Each row was made from one small tree. The marks that hang from a mark follow it in brackets, in alphabetical order. Every link used is in the known rows. Write each row's tree.
Known rows:
pozim{bitu tolu{ronip}}: [  1.0 -10.7  47.0  -5.5   9.8  15.0   9.2  -0.9   0.1  10.2  -4.6   6.6
  -7.9  28.1  -9.8   6.3  -4.1]
zikan{levavi tolu{pozim{bitu} rese ronip}}: [ 10.9   2.5  23.1  23.9  20.4  14.3   2.0  -2.3 -11.3  -3.9  -6.0   3.2
  23.0  10.9  -0.5  23.8  -3.7]
pozim{bitu tolu{rese ronip zikan}}: [-16.4  14.7  41.6  -1.8   9.7  13.4   7.7 -11.2  -6.9  12.5   0.2   9.8
   3.2  26.3  -5.0   7.2   2.6]
tolu{pufuf rese ronip}: [-4.8 18.7  4.8  7.5 17.7 15.6  8.5  2.6 -5.2 -1.1  7.7  7.1 -0.9  3.1
 -7.0 14.9 -2.5]
tolu{pufuf rese ronip zikan}: [-5.1 31.7  4.4  9.9  8.2 10.8  9.1 -5.4 -8.2  4.0  8.0  5.5  7.2  1.6
 -6.2  9.8 -0.6]
pozim{bitu tolu{rese}}: [-26.3  -5.0  38.4 -11.5  10.1  22.6   4.4   2.3  -1.7   1.3  -7.0   2.6
 -13.3  19.5  -8.2  10.9   0.8]
bitu{pozim{tolu{rese zikan}}}: [-10.1   5.3  31.3   0.6  -4.1  16.2   1.4   3.5 -10.0   6.4  -5.6  -3.4
  -7.0  15.8  -9.4   5.7   2.3]
pufuf{tolu{ronip}}: [  9.9   5.0  24.1  14.7   6.3   7.4  -0.6   1.3  -2.9   7.5  -0.5   4.2
   0.3  -8.1 -10.3   6.0  -3.9]
pufuf{tolu{zikan}}: [ -2.5   7.5  19.6  11.3  -7.7   8.9  -3.2   0.1  -3.1   5.4  -6.5  -5.8
  -1.9 -17.0 -12.3  -0.1  -1.8]
levavi{zikan{tolu{pufuf ronip}}}: [ 57.2   8.3  14.0  -1.7  10.9   9.1  13.2   5.4  -6.0  -1.4  -3.8  -4.6
  13.7 -14.8 -13.8   9.4   1.9]
zikan{levavi tolu{pufuf ronip}}: [ 51.5 -11.7   8.6  13.8  15.1  14.5   8.6   7.5  -7.2   0.0  -2.3  -1.6
  14.7 -15.1 -10.2  22.2  -5.6]
pozim{bitu tolu{pufuf rese ronip zikan}}: [-31.3  13.4  28.3  -4.5  17.1  12.8  11.8 -13.1  -6.9   9.7   4.8   7.5
   4.2  27.3  -4.6   6.0  -2.8]
levavi{zikan{tolu{pozim{bitu}}}}: [ 21.7   0.7  28.7   0.1   4.0  12.8   6.7   5.1  -4.3  -9.2 -16.7 -12.6
   8.3   2.5 -11.4   5.6  -0.3]
pufuf{tolu{pozim zikan{levavi}}}: [ -6.4   5.2  15.2  28.7  -1.1   6.7  -3.4  -3.6  -4.2  -0.1  -8.2  -7.8
   7.5 -15.1  -7.8   0.8  -8.2]
levavi{zikan{tolu{pozim pufuf rese}}}: [ 14.7  15.2   1.0  -0.8  13.4  11.1   8.6   2.1  -9.6 -15.5  -7.5 -10.2
  13.8 -13.8  -8.0   9.0   2.6]
bitu{pozim}: [  5.2  -7.7  29.9  10.8  -8.1  20.4  -0.5  18.6  -1.2  -0.1  -9.9  -8.9
 -17.4  13.4 -15.3   7.1  -5.1]
pozim{tolu}: [ 15.9 -13.7  28.0 -11.9   2.3  17.9   7.9   8.6   0.2   0.7  -7.9  -2.5
 -16.9  -1.2 -13.7   4.9   0.3]
bitu{pozim{tolu{pufuf rese ronip}}}: [-11.5   1.6  22.6   2.4  14.8  14.2   7.2   2.1  -9.7   5.6   3.5   2.6
  -3.7  25.6  -7.3   9.1  -5.0]
pozim{tolu{zikan}}: [ 15.4  -2.9  27.2  -9.3  -4.7  14.1   8.4   1.4  -2.9   5.7  -7.5  -3.8
  -9.2  -1.8 -13.3   0.2   2.4]

Which tree is each row?
[  2.1  12.8  34.0   5.9   2.2  12.0   3.9  -2.2 -12.3  12.0   0.2   4.0
   2.3  23.3  -7.1   7.1   1.8]
bitu{pozim{tolu{rese ronip zikan}}}
[ -4.3  11.8  13.1  -0.1  15.5  13.4   7.9  -0.1  -7.6 -13.2  -9.7 -10.5
  12.6   1.4  -6.9   9.0  -0.5]
levavi{zikan{tolu{pozim{bitu} pufuf rese}}}
[ 50.4   3.1  16.4  16.9  13.9  16.5   3.0   6.1 -11.7   0.0  -2.1   6.1
  17.2 -17.8  -5.9  28.9   4.4]
zikan{levavi tolu{rese ronip}}
[-17.3   8.5  19.7  28.6  10.4   8.6  11.2  -9.2  -1.4   2.9  -0.7  -1.1
  11.8  23.7  -5.4   4.2 -17.0]
tolu{pozim{bitu} pufuf ronip zikan{levavi}}
[-27.0  35.4  -2.5  19.3  12.4   4.9   9.6 -12.2 -10.8  -3.0   6.0   2.6
  14.8  13.2  -1.1   3.8  -6.0]
tolu{pozim pufuf rese ronip zikan}
[  1.0   9.6  34.0  31.4   3.1   9.9   7.0  -6.5  -2.4   5.4  -5.1   1.5
  10.7  22.3  -5.8   6.1 -11.5]
tolu{pozim{bitu} ronip zikan{levavi}}
[ 0.3  0.6 46.6 -3.6  3.0 11.8  9.9 -7.3 -3.0 14.7 -3.5  5.3 -1.1 27.4
 -9.4  1.7 -2.5]
pozim{bitu tolu{ronip zikan}}
[18.2 20.1 27.0  7.1 15.0  9.2  6.9 -3.6 -9.8 -4.6 -7.2 -0.3 21.1  8.9
 -5.1 11.1  3.2]
levavi{zikan{tolu{pozim{bitu} rese ronip}}}
[ 5.4 -2.9 26.9 11.8 10.5  9.9  5.0 -1.2 -8.8 -3.1 -9.6 -2.9 14.6 21.1
 -4.5 11.2 -5.7]
zikan{tolu{pozim{bitu} ronip}}
[-48.2   6.4  13.5  11.0   0.2  11.3   8.3  -4.5  -0.6  -5.2  -7.7 -12.3
  -2.7  23.6  -7.8  -3.6 -14.5]
tolu{pozim{bitu} pufuf zikan}
[ -2.9  14.0  -4.3  10.2  21.3   8.3   6.9  -4.4 -14.9  -9.0   0.6  -0.6
  21.1   4.2  -0.6  14.5  -2.7]
zikan{tolu{pozim pufuf rese ronip}}
[12.5 10.9 14.1  5.1 16.1 11.9 11.8 -8.1 -8.2  9.1  6.5  8.5  8.6 -2.3
 -6.3 11.6 -0.9]
pozim{tolu{pufuf rese ronip zikan{levavi}}}
[  4.2   2.6  -1.1  -3.9  11.6  18.3   3.4   7.8 -10.1  -9.8  -3.9  -6.2
   4.5 -13.3  -8.0  19.4   2.6]
zikan{tolu{pufuf rese}}
[-41.3  26.4  -6.2  11.4   6.2  11.1   6.1  -4.9  -7.3 -10.2  -0.9  -7.0
   4.1   4.0  -4.0   2.0  -5.2]
tolu{pozim pufuf rese zikan}
[ 16.1   6.0  -2.8  22.5  24.3  11.1   6.7  -2.1 -13.3  -8.7   0.1   1.1
  25.5  -6.1  -1.0  21.6  -5.2]
zikan{levavi tolu{pozim pufuf rese ronip}}
[ 28.0  -1.9  19.2   5.0   9.8  10.7  14.3  -4.6  -4.5  11.1   2.4   3.6
   5.1  -1.5 -10.7   5.3  -5.7]
pozim{tolu{pufuf ronip zikan{levavi}}}
[-21.4 -12.1  10.9   3.4  11.7  14.1   6.4   2.6  -6.6 -12.3 -12.1 -14.1
   5.8  14.5  -6.4   7.8 -10.0]
zikan{tolu{pozim{bitu} pufuf}}
[-47.7  -5.1  14.5   7.9   8.4  16.7   7.3   3.2   2.1 -11.1  -8.5 -10.7
 -10.6  25.0  -8.1   1.8 -16.2]
tolu{pozim{bitu} pufuf}
[-50.9  30.4  11.5  18.6  15.1   7.6   8.9 -14.9  -7.8  -1.4   4.1   3.3
  12.5  31.5   0.0   3.5  -9.7]
tolu{pozim{bitu} pufuf rese ronip zikan}
[ 1.1  6.6 43.1  7.1 11.5 15.6  7.0 -9.2 -5.8 13.2 -0.1 11.2  6.3 18.0
 -5.6 13.3  0.3]
pozim{bitu tolu{rese ronip zikan{levavi}}}
